Each row was made from one walk, in order. Every step used is in the known rows, and no mark comes twice. Write each row's walk.
(in the rows, 128 means zero)
Known rows
nokim, zizose, livo, mefor, barozu: [ 82 114 209 123 142 201 123  77 135 184 105 153 186  89 104 125 132 130
 135 156  78]
nokim, zizose: [ 98 112 142 132 128 126 106 123 136 134 135 143 152 117 115 110 142 153
 140 140 125]
nokim, livo, mefor, barozu: [120 125 195 115 147 186 144 102 116 175 104 152 170  91 111 133 112 111
 132 123  85]
sabota, nokim: [ 93 112 132 153 140 125 111 102 127 125 136 156 145 130 121 130 138 141
 138 132 126]
livo, nokim, sabota: [117 147 102 108 145 112 112 120 133  99 127 166 124  96 100 153 122 159
 148 157 135]
zizose, livo, nokim, sabota: [103 127 122 123 148 124 110 101 129 135 117 170 122  89  95 161 122 174
 159 158 108]
barozu, mefor: [141 143 150 118 138 142 136 108 138 131 113 127 122 119 106 128 117 116
 123 136 122]
dulobuz, zizose, nokim, livo, mefor, barozu: [ 73  92 209 153 159 170 125  72 111 155 116 184 168 100 123 116 157 165
 151 136  60]
dulobuz, nokim, livo, zizose: [114  90 129 157 135  99 109 122 105 133 122 157 123  99 110 121 141 196
 147 141  87]
nokim, sabota, zizose, livo, mefor, barozu: [ 70 120 191 122 161 203 107  59 142 177 108 173 188  84  96 116 136 159
 145 148  90]
zizose, livo, nokim: [119 122 125 133 147 124 121 103 126 142 114 157 111 107 114 163 116 146
 155 155  96]
sabota, nokim, livo, mefor, barozu: [ 84 108 199 139 160 182 127  77 114 174 112 179 187  94 105 134 123 125
 142 128  82]
nokim, sabota, zizose: [ 87 118 124 132 146 129  90 104 144 125 136 164 156 109 108 104 144 181
 149 133 135]
livo, mefor, barozu: [126 151 175 104 138 189 148 100 131 140 111 132 165 109 121 133 120  90
 112 143 109]
sabota, zizose, livo: [ 88  93 148 157 149 139  98  88 137 171 123 155 143 120 122 114 137 167
 156 131  97]
livo, zizose, dulobuz, nokim, sabota: [ 68 115 125 141 132  97  94 104 122  80 158 161 110  80 140 100 172 213
 146 154 117]
dulobuz, zizose, livo, mefor: [ 86 111 171 143 130 174 125  80 120 167 100 145 162 143 123 123 162 160
 122 143  69]
zizose, nokim, livo, mefor, barozu: [ 95 105 203 137 164 168 137  85 106 166 117 180 162  87 122 138 127 133
 156 133  70]
sabota, zizose: [103 113 127 141 146 127  98 105 142 134 131 152 144 127 128 104 139 149
 146 130 124]
zizose, dulobuz, nokim: [ 78 104 147 166 127 115 112 109 111  91 160 141 116 117 169 107 172 171
 136 122 116]
dulobuz, zizose, nokim, sabota: [ 66 100 138 156 142 113 100  97 125  99 141 174 135 120 120 109 177 211
 151 142 113]
zizose, dulobuz: [ 90 123 146 136 136 119 119 113 127 117 154 138 111 109 165 110 149 138
 141 119 125]

Which walk is each row?
[ 70  78 167 178 137 110 109 110  95 127 153 159 123 100 159 107 167 194
 153 105  92] -> zizose, dulobuz, nokim, livo
[ 93 109 124 146 164 121  91  82 141 146 117 181 130 107 113 140 126 168
 172 158  93] -> sabota, zizose, livo, nokim
[ 40  81 183 176 156 140  90  72 102 147 141 195 170 108 158  92 181 198
 159 117  67] -> sabota, zizose, dulobuz, nokim, livo, mefor
[ 60 106 160 141 135 117  97 110 136 123 158 153 135  97 154  92 162 163
 153 130 120] -> nokim, zizose, dulobuz
[ 26  91 166 162 147 114  78  86 135 119 166 181 152 100 147  94 172 175
 165 134 119] -> sabota, nokim, zizose, dulobuz
[ 97  82 156 162 153 107 117 113 104 154 134 176 127 106 129 133 136 170
 170 119  89] -> zizose, nokim, livo
[ 90 135 101 120 162 109  82  98 148 102 131 190 142  95  97 130 132 181
 166 159 131] -> livo, nokim, sabota, zizose
[ 83  91 164 148 132 139 104 105 131 172 124 149 149 108 110 118 140 169
 151 141  97] -> nokim, zizose, livo
[ 69  92 201 149 182 168 108  62 121 172 121 205 180  86 121 115 137 156
 172 134  66] -> sabota, zizose, nokim, livo, mefor, barozu
[ 91  92 133 149 155 102  97 101 122 154 122 179 136  92 101 125 127 174
 163 140  94] -> sabota, nokim, livo, zizose
[ 81 102 168 146 152 152 118  87 104 176 114 184 182 121 112 137 136 147
 145 124  81] -> sabota, nokim, livo, mefor
[ 48 113 143 139 154 121  80  90 143 115 161 174 138  88 144  85 166 191
 163 123 130] -> nokim, sabota, zizose, dulobuz
[ 83 111 127 151 130  95 102 105 119  85 153 148  99  99 159 103 165 182
 142 148 107] -> livo, zizose, dulobuz, nokim
[ 79  93 135 162 159 110  93  89 133 125 144 181 136 123 138 109 151 172
 167 139 109] -> sabota, zizose, nokim
[ 61  78 147 179 142 135  83  80 121 139 133 173 157 110 107 109 167 231
 154 138 100] -> dulobuz, nokim, sabota, zizose, livo
[ 54  86 152 157 161  94  88  87 121 143 148 188 119  74 137 106 147 183
 178 132  90] -> sabota, nokim, livo, zizose, dulobuz
[ 90 110 133 139 146 112 112 110 119 113 144 171 129 107 120 132 148 179
 155 139 123] -> zizose, nokim, sabota
